Known rows, with every way that one mark hangs from another:
gubep{pibed}: | -10 |  -4 | -26 | -23 | -60 |   9 |  10 | -42 |  15 | -67 | -31 |   8 |  22 |  13 | -16 | -39 | -23 | -14 | -45 |  23 |  26 |  28 |   7 | -18 |  24 |  -3 |   8 |   2 |   2 |  21 |  17 |   3 | -30 |  16 | -18 |   4 | -11 |
tavene{gubep gupin{sigidum{zoru}}}: | -25 | -44 |  13 |  25 | -29 |   8 | -25 | -28 |  12 | -22 |  13 |  -2 | -24 |  -5 | -10 |  23 | -22 | -37 |  -7 |  -2 |  37 |  15 | -15 | -20 |  -3 |  -1 |   8 | -13 |  21 |  33 |   2 |   9 | -19 |  -4 |  26 | -24 |   0 |
gupin{sigidum{zoru}}: |   9 | -28 |  -5 | -20 | -39 |   4 |   2 | -15 |  -3 | -52 | -13 |   3 |  -3 | -10 | -18 |  -3 | -26 | -40 | -27 |   9 |  42 |  24 |   4 | -18 |   1 |  -9 |  22 | -20 |  11 |  27 |  22 |  12 | -12 |  38 |  12 | -25 | -28 |
gubep{pezef pibed ruzat{zoru}}: |  41 | -22 | -21 | -14 |  -8 |  56 |  13 | -15 |   4 | -35 |   3 |  22 |  37 |  -2 | -30 | -40 |  16 | -21 | -21 |  -7 |   7 |  19 |  -2 |  -1 |  15 |  -3 | -45 |  34 |  -5 |  16 |   5 |  -8 | -19 |  38 |   1 |  12 |  -8 |
gubep{pezef{gupin} pibed ruzat}: |   6 |  46 | -28 | -26 | -26 |  20 |   2 | -25 |  35 | -37 | -22 |  16 |  45 |  11 | -19 | -40 |  -2 |  -6 | -25 | -13 |  16 |   8 |  49 |   6 |   9 |  14 | -46 |  38 |  -6 |  31 |  13 | -14 | -21 |  26 |  15 |  13 |   9 |
tavene{gupin{sigidum{zoru{pibed}}}}: |   2 |  -3 |   6 |   5 | -25 |   2 | -25 | -32 |   3 | -34 | -13 |  -8 |  -1 | -12 |  11 |  14 |  -6 | -54 | -44 |  -1 |  40 |  12 |  24 | -37 |   0 | -11 |  41 | -22 |  14 |  27 |   6 |  18 | -11 |   8 |  32 | -21 | -30 |
pezef{gupin{sigidum{zoru{ruzat}}}}: |   3 |  24 |   7 | -27 |  11 | -21 | -48 |   3 |   1 | -34 |  -6 |  -3 |  -3 | -14 |  13 |  10 | -11 | -27 | -14 | -12 |  31 |  -7 |  21 |  -7 | -24 |  -1 |  32 | -21 |   9 |  18 |  14 |   3 | -16 |  28 |  24 |  -8 | -10 |
pezef{gupin{sigidum{zoru{pibed ruzat}}}}: |   1 |  38 |  13 | -33 |  25 | -15 | -56 |  -5 |   4 | -30 | -22 |  -9 |   5 |  -4 |  27 |  23 |   3 | -25 | -29 | -14 |  35 | -18 |  37 | -15 | -20 | -16 |  54 | -32 |  11 |  15 |  14 |   2 |  -7 |  20 |  33 |  -3 | -10 |
tavene{gubep{pezef pibed ruzat} gupin}: | -24 | -10 | -18 |  22 | -18 |  53 |  -1 | -49 |  39 | -19 |   5 |  20 |  11 |  13 | -31 | -35 |  14 |   1 |  -4 |  -7 |   8 |   8 |  -2 |  -6 |  16 |   7 | -68 |  50 |   0 |  32 |  -6 | -15 | -35 |   0 |  13 |   5 |  32 |
sigidum{zoru}: |  11 | -25 | -20 | -20 | -32 |   3 | -23 | -30 |  -2 | -53 | -26 |  12 |  10 | -20 |  -6 | -10 | -44 |  -9 |   2 |  14 |  23 |   9 |   9 | -22 |  17 |  16 |  35 | -15 |  14 |  19 |  15 |   6 | -22 |  29 |  -9 | -30 | -31 |
ruzat{zoru{pibed sigidum}}: |  32 | -31 |  18 |   5 | -14 |   2 | -19 |   1 | -14 | -63 | -24 |   4 |   4 |  20 |   6 | -16 |   3 | -53 | -51 |   8 |  34 |  -3 |  -6 |  -2 |   1 | -22 |  64 | -38 |   8 | -11 |  20 |  28 | -21 |  -3 | -15 |   3 | -27 |
gubep{pezef{gupin} pibed ruzat{zoru}}: |  33 |  16 |  -7 | -19 |  -8 |  26 | -13 | -11 |   6 | -31 |  -7 |  11 |  53 |   1 | -10 | -25 |   7 | -25 | -21 | -28 |  11 |  11 |  30 |  15 |   7 |  15 | -33 |  37 |  -6 |  23 |  -1 |  -9 |  -8 |  26 |  16 |  19 |   1 |
pezef{gupin{sigidum}}: | -18 |  25 |   0 | -10 | -55 | -37 | -26 | -18 |   1 | -64 | -19 |  -7 |   4 |  12 | -13 | -15 | -34 | -52 | -48 |   2 |  47 |  33 |  29 |  25 |  -5 |  10 |  23 |  -9 |  10 |  19 |  28 |   9 | -23 |   3 |  14 |   4 | -12 |
tavene{gubep{pezef pibed ruzat{zoru}} gupin{sigidum}}: |   6 | -38 |  14 |  32 |  -9 |  63 |   7 | -12 |  13 |  -7 |  30 |   7 |   2 |  13 | -36 |  -8 |  37 | -43 | -31 | -25 |  18 |  21 | -30 |   3 |   0 | -17 | -76 |  41 |   2 |  34 | -11 |  -7 | -15 |   8 |  31 |  15 |  21 |
tavene{gubep{pibed ruzat} gupin{sigidum{zoru}}}: | -17 | -32 |  11 |  15 | -25 |  45 |  -1 | -25 |  12 |   4 |  10 |   6 |   7 |  -4 | -11 |  23 |  10 | -40 |  -9 |  -4 |  10 |   3 | -27 | -55 |   9 | -20 | -46 |  18 |  12 |  32 |  -2 |  -4 | -22 |  23 |  29 | -15 |  22 |
zoru{pibed ruzat sigidum}: |   1 |   8 |   5 | -11 |  22 |  -1 | -31 |  -6 |   8 | -67 | -35 |  20 | -13 |  29 |  13 | -35 |  25 | -16 | -39 |  21 |  20 | -30 |   0 |  -9 | -10 | -27 |  58 | -32 |   1 | -12 |  27 |  16 | -36 |   4 | -20 |   3 |  -4 |

Rows:
|   4 | -33 |  37 |  46 |   8 |  20 | -47 |  -6 | -13 | -21 |  -4 |   6 |   0 |  17 |  12 |   9 |  24 | -54 | -11 |  -9 |   4 | -28 | -41 | -18 |   4 | -11 |  15 |   3 |  17 | -20 |   4 |  14 | -36 | -29 |   6 |  -6 |  15 |	tavene{gubep{ruzat{zoru{pibed sigidum}}} gupin}
|  27 |  29 |  -9 | -28 | -17 |  39 |  24 |  -3 |  27 | -10 |  -1 |  13 |  38 |  -3 | -16 |  -7 |   4 | -27 | -33 | -27 |  26 |   8 |  58 | -25 |  -6 | -10 | -50 |  21 | -11 |  50 |  11 | -10 |   7 |  54 |  41 |  -3 |   1 |	gubep{pezef{gupin{sigidum{zoru}}} pibed ruzat}
|   9 |  43 | -12 | -22 | -39 |  24 |  26 |  -8 |  27 | -40 |  -9 |  13 |  28 |  20 | -31 | -33 |  13 | -40 | -49 | -18 |  29 |  25 |  51 |   9 |   0 |  -5 | -60 |  29 | -13 |  38 |  19 | -12 |  -8 |  38 |  28 |  17 |  12 |	gubep{pezef{gupin{sigidum}} pibed ruzat}
|  10 |   5 |   6 | -13 |  -8 |  47 |  18 |  -3 |  37 |  -1 |   5 |  12 |  22 |   8 | -28 |  11 |   7 |  -7 |  -6 | -27 |  23 |   9 |  26 | -14 | -10 | -13 | -66 |  19 |  -4 |  57 |   8 | -19 |   9 |  41 |  37 |   2 |  26 |	tavene{gubep{pezef{gupin{sigidum{zoru}}} pibed ruzat}}
|  56 | -18 |   4 |   5 |  18 |  37 |   2 |  13 |   2 | -45 | -11 |  24 |  13 |  18 | -13 | -35 |  35 | -39 | -33 |  -7 |  12 | -11 |   8 |   6 |  -4 | -21 |   3 |   1 |  -4 |   0 |  20 |  10 | -15 |  23 |  -2 |   4 | -14 |	gubep{pezef ruzat{zoru{pibed sigidum}}}
|   4 |   1 |  -8 | -37 |  32 |  10 | -50 | -27 |  -4 | -39 | -31 |   6 |   7 | -13 |  21 |  -4 |  -1 |   9 |  -3 |  12 |  11 | -26 |   9 | -35 |   0 | -11 |  58 | -30 |  12 |   5 |   4 |   3 | -21 |  25 |  -4 | -17 | -19 |	sigidum{zoru{pibed ruzat}}
|   0 | -37 |  12 |  10 |   5 |  23 | -55 | -21 | -31 | -32 | -22 |  -6 |   2 |  13 |  -8 |  15 |   2 | -19 |   9 |   3 |   1 |  -3 | -52 |   1 |  23 |  -3 |  13 |   4 |  21 |  -8 |   8 | -15 | -37 | -10 |  -5 |   0 |   9 |	tavene{gubep{ruzat{zoru{pibed}}}}
| -26 | -28 |  19 |  19 | -17 |  17 | -29 | -36 |  11 | -19 |  -1 | -10 | -18 |   1 |   3 |  34 |  -9 | -35 | -20 |  -6 |  39 |   6 |  -5 | -30 |   0 | -16 |  24 | -27 |  18 |  31 |   2 |   6 | -12 |  -7 |  28 | -21 |   1 |	tavene{gubep gupin{sigidum{zoru{pibed}}}}
| -12 | -40 |  10 |  31 | -18 |  38 | -40 | -30 |  -5 | -14 |   6 |   3 |  15 |  -1 |  -6 |   3 |   8 | -35 |  -2 |  -5 |  -6 |   1 | -55 | -20 |  21 |   6 | -36 |  36 |  18 |   1 | -11 |  -7 | -41 | -14 |   7 |   3 |  21 |	tavene{gubep{pibed ruzat{zoru}} gupin}
|   4 |  12 |   4 | -21 | -37 | -21 | -24 |  -6 |   1 | -44 | -14 |  -5 |  10 | -13 |   2 |  14 | -39 | -45 | -30 | -10 |  43 |  19 |  34 |  -4 |  -3 |   8 |  31 | -17 |  13 |  32 |  20 |   9 |  -4 |  23 |  25 | -17 | -24 |	pezef{gupin{sigidum{zoru}}}
| -11 | -51 |  26 |  48 | -10 |  18 | -50 | -10 | -28 | -20 |  21 |  -4 | -17 |   0 | -19 |  10 |   7 | -68 |  -8 | -10 |  10 |  18 | -61 |   0 |   0 |  -1 | -26 |  26 |  26 |   0 |   0 |  -2 | -42 | -11 |  23 |  -4 |  12 |	tavene{gubep{ruzat{zoru}} gupin{sigidum}}
|  43 | -30 |  11 |   1 | -21 |  29 |  12 |  10 | -13 | -42 |  -9 |  19 |  25 |  11 |  -6 | -28 |  18 | -61 | -40 |   2 |   5 |  -5 | -30 | -24 |  11 | -24 | -10 |   7 |   0 |  -9 |  17 |  16 | -26 |  23 | -15 |   7 |  -9 |	gubep{pibed ruzat{zoru{sigidum}}}
|   1 | -31 |  21 |  38 |  15 |  41 | -26 | -13 |  -2 | -13 |  16 |  -2 | -12 |  15 | -27 |   2 |  37 | -43 | -20 | -21 |  23 |  11 | -20 |  13 |  -3 | -17 | -32 |  21 |   9 |  21 |  -4 |  -4 | -20 | -10 |  36 |   7 |  15 |	tavene{gubep{pezef ruzat{zoru{pibed}}} gupin{sigidum}}
|  34 |  -6 |  21 |  12 |  12 |  42 |   2 |  14 |  22 | -19 |   6 |  19 |  25 |  31 | -11 | -12 |  18 | -20 | -13 | -31 |  14 | -13 |   2 |  14 | -13 | -11 | -47 |  18 |  -8 |  23 |  10 |  -5 |  -6 |   1 |   2 |  22 |  25 |	tavene{gubep{pezef{gupin} pibed ruzat{zoru{sigidum}}}}
|  41 | -24 |  17 |   5 |  -1 |  12 | -21 |  13 | -27 | -46 | -23 |  14 |  14 |  13 |   7 | -20 |  21 | -57 | -30 |   6 |   6 | -15 | -20 | -13 |   5 | -18 |  32 | -12 |  13 | -20 |  22 |  13 | -29 |   8 |  -9 |  -6 | -17 |	gubep{ruzat{zoru{pibed sigidum}}}
|  34 |  16 |   5 |  -9 | -15 |  26 |  13 |   6 |   6 | -23 |   7 |   4 |  36 |   8 | -26 | -18 |  22 | -53 | -46 | -34 |  28 |  27 |  26 |  16 |  -4 | -10 | -52 |  30 |  -4 |  34 |   8 |  -6 |  -2 |  33 |  33 |  24 |   0 |	gubep{pezef{gupin{sigidum}} pibed ruzat{zoru}}
| -13 |  13 |   2 |  12 | -15 |   6 | -14 |  -5 |  23 | -27 |  -2 |   8 |  -8 |  23 | -43 | -12 |  -4 | -19 |  -6 | -20 |  27 |  20 |  19 |  41 |  -7 |   5 | -53 |  24 |   3 |  38 |  27 | -23 | -20 |  10 |  28 |   9 |  31 |	tavene{gubep{pezef{gupin{sigidum}} ruzat}}
|  40 | -26 | -18 |  -5 |  -3 |  32 | -16 | -10 | -13 | -42 |  -2 |  19 |  15 |  -5 | -33 | -45 |  -1 | -20 |  -4 |  -4 |   3 |  15 |  -6 |  21 |   9 |  15 | -22 |  31 |   5 |   5 |  10 |  -5 | -29 |  29 |   4 |  -2 | -15 |	gubep{pezef ruzat{zoru}}
| -33 | -23 | -15 |  26 | -28 |  17 | -24 | -53 |  36 | -46 |  -2 |  14 | -15 |  13 | -31 | -32 | -20 |   9 |  -4 |  -1 |  29 |  18 |   8 |  26 |   5 |  23 | -17 |  19 |   8 |  34 |   4 |  -2 | -35 | -21 |   5 |  -3 |  12 |	tavene{gubep{pezef} gupin}
| -23 | -11 |  -3 |  28 | -31 |  52 |  23 | -29 |  36 | -14 |  14 |  16 |  -7 |  24 | -43 | -25 |  29 | -27 | -31 | -11 |  20 |  21 |  -4 |  -6 |   3 | -17 | -83 |  39 |  -5 |  44 |   0 | -12 | -23 |  14 |  30 |  11 |  33 |	tavene{gubep{pezef pibed ruzat} gupin{sigidum}}
| -29 | -18 | -11 |  -7 | -41 |  34 |  -5 | -37 |   9 | -34 | -20 |  14 |   9 |  21 | -24 | -14 |  -6 |  -2 |   2 |  18 |  -1 |   9 | -35 | -21 |  27 |  -8 | -42 |  21 |   7 |  11 |  10 | -19 | -44 |  12 | -12 |   4 |  28 |	tavene{gubep{pibed ruzat}}
|  29 | -19 |  21 |  24 |  20 |  18 | -27 |  21 |   8 | -24 |   5 |  15 |   9 |  19 | -16 |  -9 |   1 | -22 |   3 | -33 |  13 | -14 |  -4 |  40 | -16 |  11 | -24 |  13 |   4 |  10 |  18 |  -2 | -15 |  -8 |   7 |  12 |  18 |	tavene{gubep{pezef{gupin} ruzat{zoru{sigidum}}}}
|  -5 |  -6 |   5 |  -2 |  11 |  -2 | -45 | -16 |  -1 | -30 |   7 |   6 | -17 | -21 |   7 |   0 |   7 | -40 | -17 |  -2 |  24 | -10 |   0 | -31 | -16 |  -5 |  23 |  -9 |  13 |  11 |   0 |  17 | -28 |  20 |  27 | -22 | -15 |	tavene{gupin{sigidum{zoru{ruzat}}}}
| -31 | -18 |   0 |  24 | -45 |  42 |  26 | -41 |  48 | -32 |  16 |  13 | -12 |  29 | -41 | -24 |  10 | -22 | -50 |  -6 |  45 |  35 |  12 |   6 |   0 | -19 | -52 |  17 |  -6 |  59 |  -2 |   1 | -13 |   1 |  21 |  13 |  20 |	tavene{gubep{pezef pibed} gupin{sigidum}}
| -26 |  13 | -12 | -17 | -36 |  24 |   0 | -39 |  53 | -44 | -14 |   8 |  18 |  30 | -24 | -20 | -23 |  20 | -16 | -13 |  38 |  16 |  38 |  30 |   1 |  13 | -30 |  12 |  -4 |  49 |   8 | -15 | -12 |  -1 |   2 |  17 |  24 |	tavene{gubep{pezef{gupin} pibed}}
| -18 | -24 |  19 |  23 |   0 |  25 | -39 | -27 |   0 |  -5 |  -3 |  -4 | -14 |   1 |   0 |  35 |  10 | -39 |   0 |  -3 |  14 |  -5 | -18 | -43 |   7 | -16 |  -3 |   0 |  23 |  18 |   3 |  -5 | -26 |   7 |  40 | -25 |  10 |	tavene{gubep{ruzat} gupin{sigidum{zoru{pibed}}}}
|  -2 |  29 |  -9 | -11 | -42 | -12 |   0 | -12 |  28 | -61 |  -9 |   4 |   5 |  17 | -31 | -35 | -21 | -32 | -49 | -13 |  53 |  37 |  60 |  47 | -11 |   7 |  -3 |  -1 |  -1 |  41 |  25 |   2 |  -8 |  12 |  22 |  10 | -10 |	gubep{pezef{gupin{sigidum}}}
|  -6 | -34 |   6 |  13 | -26 |  57 |  29 | -33 |  46 | -13 |  21 |  13 |   0 |   5 | -28 |   2 |   3 |  -8 | -27 | -17 |  42 |  18 |  18 | -20 |  -9 | -19 | -45 |   4 |  -4 |  64 |  -8 |   3 |   5 |  20 |  29 |  -6 |   8 |	tavene{gubep{pezef pibed} gupin{sigidum{zoru}}}
|  20 | -31 |  22 |  45 |  31 |  41 | -27 |  -3 |  12 | -18 |   7 |  16 |  -3 |  19 |  -5 | -12 |  40 | -36 |  -8 | -19 |  13 | -23 | -17 |   9 |  -9 | -11 | -14 |  10 |   6 |   1 |   6 |   6 | -24 | -17 |  15 |   5 |  13 |	tavene{gubep{pezef ruzat{zoru{pibed sigidum}}} gupin}
| -25 |   5 | -13 |  -2 | -26 |  -3 | -29 | -34 |  34 | -52 | -16 |   7 |   1 |  19 | -25 | -22 | -37 |  16 |   4 | -13 |  35 |  16 |  33 |  47 |  -4 |  31 |  -9 |   8 |   5 |  39 |  23 | -12 | -18 | -12 |  -1 |   6 |  17 |	tavene{gubep{pezef{gupin}}}
|  27 | -22 |  -9 | -12 | -28 |  31 | -11 | -16 | -21 | -40 | -13 |   9 |  34 |  -2 | -13 | -23 |  -1 | -39 | -25 |   7 |   0 |  14 | -33 | -21 |  22 |  -6 | -15 |  24 |   9 |  -6 |   3 |   0 | -34 |  21 |  -7 |   4 |  -6 |	gubep{pibed ruzat{zoru}}
|  15 | -37 |   2 |   9 |  21 |  49 | -26 | -18 |  -2 | -29 | -11 |   8 |   1 |  17 | -27 |  -8 |  16 |   1 |  11 |  -8 |  10 |   2 | -22 |  22 |  14 |  -3 | -15 |  16 |   9 |  11 |   6 | -20 | -22 |   3 |   2 |   5 |  11 |	tavene{gubep{pezef ruzat{zoru{pibed}}}}
|  28 |  38 |  -4 | -23 |   7 |  16 | -11 |  -2 |  15 | -16 | -15 |   2 |  23 |  -3 |  -6 |   3 |   9 | -31 | -23 | -27 |  31 |   1 |  60 | -11 |  -6 |  -6 |  -9 |   0 |  -1 |  37 |  20 |  -8 |   8 |  43 |  48 | -10 |  -7 |	gubep{pezef{gupin{sigidum{zoru{pibed}}}} ruzat}
|  28 |  -4 |  28 |  19 |  30 |  23 | -33 |  15 |   7 | -23 | -11 |   9 |  12 |  27 |  -2 |   0 |  22 | -21 | -10 | -30 |  19 | -22 |   8 |  28 | -13 |  -5 |  -4 |  -2 |   2 |  12 |  19 |  -4 |  -8 | -11 |  10 |  15 |  19 |	tavene{gubep{pezef{gupin} ruzat{zoru{pibed sigidum}}}}
